Each row comes from the steps of one walk. Every step used is in the known rows, and no mark comes twice. Write the walk behind each row, first mark first.
Known rows:
zasuf/midoler/korab/dugelob/tato: [-57  -1  -7 -18  -3  -1 -34 -19   0  42  20  39  -3  48  24   5  43  36
   1  -7  25 -16  33  50   3   0 -11]
sevu/damig: [  1  -9   3  36 -17   4   0 -12  -2 -10   4  24  11 -18 -15 -55 -73  -7
 -36  10 -25  -4 -27  -9  13  15  43]
korab/midoler/tato: [ 25  39   4  16 -15  15 -48 -20 -27  29 -19 -12   6   5 -11  -2   8   5
 -10 -20 -41 -10 -17 -42 -10  -8  27]
vadage/zasuf/midoler/tato: [-31 -37 -14  -1   4  31 -11  12 -27  -4  17  47 -53  54 -16  40  -6  24
 -33  -5 -20  50 -16  21 -35  51  46]
damig/sevu/midoler/tato: [ 20   8  -7 -11 -35  14  47  12 -33 -22 -57  14 -19  14   9  -7 -12  -2
 -14 -59 -75 -12 -23   7 -23 -20  36]
vadage/zasuf/midoler/tato/dugelob: [  0 -40  -3   4  31  24  12  28  -9 -11  -6  22 -30  42 -20  39   9  29
 -41 -29  -4  43   0  -7 -36  43  33]
midoler/korab/dugelob: [-21 -12   0   6  18   2 -16 -27   2  24  33 -26  -8   6  10 -10  -2  10
  36  -5  26 -23  -7  -3  44 -17   8]
dugelob/korab/midoler/sevu: [ 24  58  22  20  10 -15 -27 -21   8  13   4  -9 -19 -50  22  22  30 -14
  59  18  16  -8 -27  10  27 -14 -39]
korab/dugelob/medo: [-14   5  25   6 -14   0   0 -33 -16   9  38 -58  23 -19  -9  -4  13  26
  41   6  31  39  22   6  20   6  11]
zasuf/midoler/sevu: [-29  16 -20   6 -15 -23 -18  20  15  -9  15  60 -32  10   7  14 -28   5
   7   5   3  -4  14  18  -3   3 -28]
korab/dugelob/tato/midoler/zasuf: [  6  13  44 -10   3   9  23   1  38  24  -9 -29   7 -13 -16  25  58   4
  10  45  44 -11  39   4 -44  -9 -25]
korab/midoler/sevu: [ 19  56  20   5 -29 -14 -24  -5  27  14   0   0 -13 -32  10  12 -16 -15
  38   1 -17 -18  -8 -17   2 -20 -35]
medo/dugelob: [-32 -24 -10   4 -20  -5  24   2   4  -8  46 -22  37 -27 -13  -9 -53   7
  -3  20   8   8  28 -45  28 -25 -12]
midoler/korab: [ 10 -19 -48 -14  -2 -12 -29 -10 -14   1  42 -14  -8  19   2 -14 -25  -2
   1  -8   3 -19 -33 -17  42 -27  27]
medo/dugelob/tato/midoler/zasuf: [ -4  -9  13 -37  -5  -3  34  16  33  -1   7 -28  43 -15 -23  37  44  -5
 -18  63  31  -5  49 -33 -38 -27 -49]
vadage/zasuf: [ -3 -46  -7  -4 -30  23  31  10  12 -15  56  -6 -46 -11 -18  18 -60  12
  -5   7   3  57 -28   3   0  24  48]
sevu/midoler/korab/dugelob: [-24 -10  -6  -8  12  -6  -5 -30 -31   7 -25  -7 -17   6  34 -39 -10  -4
  40   4  -6 -13 -17  38  32   2   9]
vadage/zasuf/midoler/korab: [-23 -54 -31 -25   6   6 -14  10  -4  -3  50  45 -68  55   7  29 -21  18
   8   1   6  33 -32  60   8  45  28]
midoler/zasuf: [ 20 -16  -6  -8 -15 -23  17  -7   3  -7  36   1 -20 -24 -20   8 -23  29
   9  47  22  -1 -10 -19  -2 -22  23]
medo/dugelob/korab/midoler/sevu/damig: [-16  40  73  38  47  -7  -9 -36  12   6 -15   1  32 -67  29   8  23 -26
  42  55  -3 -14  -7   9  29   3 -70]
zasuf/midoler/tato/dugelob/medo: [ 18   3 -18  -7  30 -14 -30   0 -51  -9 -24 -18  35  48 -18  10  62  34
 -30 -36   2  31  29 -15 -16  17  14]
tato/midoler: [ 24   0 -27  10 -16  11  -3  30  16 -11   0 -24  10  -6 -26 -26 -42 -45
 -12 -10   2  -2   1 -26  -6  11   5]
zasuf/midoler: [-21  -6 -34   8 -38 -17 -17  13  -5  -2  24  53 -12  16  -9 -22 -54  20
 -11  -9  -1  13  17  20   1  20  15]
medo/dugelob/tato/midoler: [-20  -6  -9 -27 -26  18  16  30  26   2  12 -32  65 -11 -19   4   3 -27
 -38   8   5   7  52 -43 -19 -20 -43]
damig/sevu/midoler/korab: [ 20  -8 -27 -33 -30 -11  38   8  -7 -20 -30  14 -33  18  33 -21 -28 -11
  23 -54 -52 -24 -36  44  17 -28  15]

Which walk is each row?
[-25  38  71  22  21  27   2   6  54  12 -46   8  22 -17   6  -1  35 -50
 -17  15  -6 -26  21   6 -38  12 -54] -> korab/dugelob/tato/midoler/sevu/damig
[-21 -23  -9  15  13  -1  17 -12 -16 -10  52 -33  36 -48  -3   2  -8   9
  18  34  40  16  13 -20  54 -15 -13] -> medo/dugelob/korab
[ 53  34  17  20  18   7 -22  -8 -10  23 -43 -40  33  -8 -14 -10  23   9
 -18 -45 -23 -21   0 -66 -14 -16  12] -> korab/midoler/tato/dugelob
[ 50  53  67  53  63 -14  -7 -25  23   2 -51  -6  24 -61  20 -19  34 -24
  30   5   6 -26 -32  -3  14   5 -41] -> tato/dugelob/korab/midoler/sevu/damig
[-36 -25   2 -10 -10   4  15  28  31 -17  35  60 -74  16   3  56 -29  12
  16  19   3  44  -7  42 -23  44 -15] -> vadage/zasuf/midoler/sevu
[-21 -15 -58 -12   0 -21 -49   2 -14   5  27  43 -25  47  11 -13 -22  12
   3 -12   1 -15  -9  31  25   8  14] -> zasuf/midoler/korab
[ 22   3  -5  -9 -68  -5  64  22   2 -27 -30  21 -23 -16  16 -30 -63  -7
  14 -49 -51   0 -10  34  -8 -16  20] -> damig/sevu/midoler
[ 43  -5  -9  -8  32   0 -10 -11 -48 -14 -11 -74  50  17 -24  11  57  23
 -30 -35   1  24   5 -63  -1 -12  26] -> midoler/tato/dugelob/medo
[ 34   0  12 -23 -45 -28  78   7   7 -29 -32  25 -41 -18  13   2 -23  18
  38   4 -29 -11 -15  43 -29 -23  10] -> damig/sevu/midoler/zasuf
[ 11  21  20  28  28   6  -8  22  36 -26 -37  10   8 -15  -8 -18 -28 -76
 -17  12 -25 -24 -23 -15 -13  19 -31] -> tato/midoler/sevu/damig
[-35  16  41  -5  17  16  14  21  45 -12 -29   5  62 -15   0  13  18 -61
 -44  33 -17 -21  28 -29 -28 -10 -77] -> medo/dugelob/tato/midoler/sevu/damig
[ 80  29  39  20  40 -30  14 -27   9  14 -12 -40   1 -62   1   6  59  29
  53  30  53 -11  -9  -4   6 -12 -14] -> tato/dugelob/korab/midoler/zasuf
[-26  -3   1 -19  -4  10 -16 -28   6  37  34 -18   8  14  14   3  40  21
   2  -3  21 -21   7   3  19 -35   3] -> midoler/korab/dugelob/tato
[-47  -5  -7   8  19 -10 -31 -17   0  26  22  29 -21  35  19 -12   1  21
  33  -6  21 -18  15  51  29  16  -6] -> zasuf/midoler/korab/dugelob
[ 33   2  -5 -32 -17  -3  11  17  22   3  -1 -12   4   1 -25  20  40  -7
 -25  37  22  -9  12 -12 -45 -17  -9] -> dugelob/tato/midoler/zasuf
[ 14 -12 -14 -21 -23 -33  26  -9 -27 -24 -27  21 -34 -17   3 -18 -30  15
  16  54  -4   3 -19  23 -12  -5  24] -> sevu/midoler/zasuf
[-32 -39 -14  -2 -31  12  20  22  10  -9  45  53 -60  21 -11  17 -57  25
  -3   3   3  62  -5  48 -18  57  32] -> vadage/zasuf/midoler
[ 37  34   5  30 -13  -7 -30 -27 -13  22  15 -19  -3 -46   9 -14   2   1
  40   5  14   7 -22  12  31   6   9] -> dugelob/korab/midoler
[ 19   9 -25 -18 -40  16  -7  31  20   3   0 -15  23   4 -21 -11  -2 -30
 -45 -15  -2   3  15 -26 -27  -6   0] -> dugelob/tato/midoler
[ 61   3   5   6  33   9  61  12 -38 -31 -79 -18   4 -17  19   0  51   0
  -4 -73 -28 -10 -21   4  -2 -19  23] -> damig/sevu/midoler/tato/dugelob/korab
[ 27  -8 -23  -3  22   0  13   5 -51 -22 -77 -15  25   4   0 -33  -2  -4
 -41 -34 -33  -4 -10 -40 -11  -9  36] -> sevu/midoler/tato/dugelob
[  2   1   3   6  42  17 -20  -2  20  16   0 -50   3  15   1 -13  17 -41
  33 -11  22 -35   0  -4  21   7 -20] -> tato/midoler/korab/dugelob
[-31   7  19   2 -43  16  11 -17  13  31  32 -11  18 -19  -2  -4   5  30
  -9  -1  24   8  34  -6  -2 -23  10] -> korab/dugelob/tato
[  9  -8 -24  15  27  -6 -14  20 -23   0 -30  20  18  34 -17  -5  11  22
 -49 -41  -5 -10  23 -35 -16   7  18] -> zasuf/midoler/tato/dugelob
[-15 -20 -28 -47  11  10 -13  19  17   7  17 -41  51  25  -1  15  39 -37
 -27   3   8 -22  26 -30   6 -31 -45] -> medo/dugelob/tato/midoler/korab
[-37  17  15  28   3 -19 -21   5  18 -15 -19  93 -18   9   9 -15 -39 -11
 -15  17 -25 -15  -5  34  -8  28 -17] -> zasuf/midoler/sevu/damig
[-45 -16 -11 -25 -47   3  23   0  10   8  47 -14  56 -17  -9   5 -12  21
 -36  19   9  16  46 -41   4 -42 -15] -> medo/dugelob/tato
[ -7  13  25  25   3  -6  -8  -4  17 -19  -4  34  -2 -24   2 -15 -46 -24
 -15  21 -22 -14 -33 -12  10  -4  -4] -> midoler/sevu/damig
[ 17  -6 -23  28  62  -2 -18   5 -45  -4 -25   9  13  14  -4   8  55  24
 -26 -27  25   0   6  -7   8  17  18] -> zasuf/midoler/tato/dugelob/korab
[ 12   4   7 -14  45   8 -32 -18  -6   8   7 -86  20  28   3   1  64 -35
  52  -4  29   5   8  17  22  17 -24] -> tato/midoler/korab/dugelob/medo
[  0  -6 -36 -11 -13   7 -10 -10 -66 -15 -52  11  -1  16   0 -23 -20 -11
 -34  -5 -49  -1 -27 -13  -7  -3  49] -> sevu/midoler/tato
[-53 -40  15  -5  23  20   2  -7  13  19  43  28 -68  39  17  30  -1  27
  42   6  25  32  -5  75   7  53  10] -> vadage/zasuf/midoler/korab/dugelob
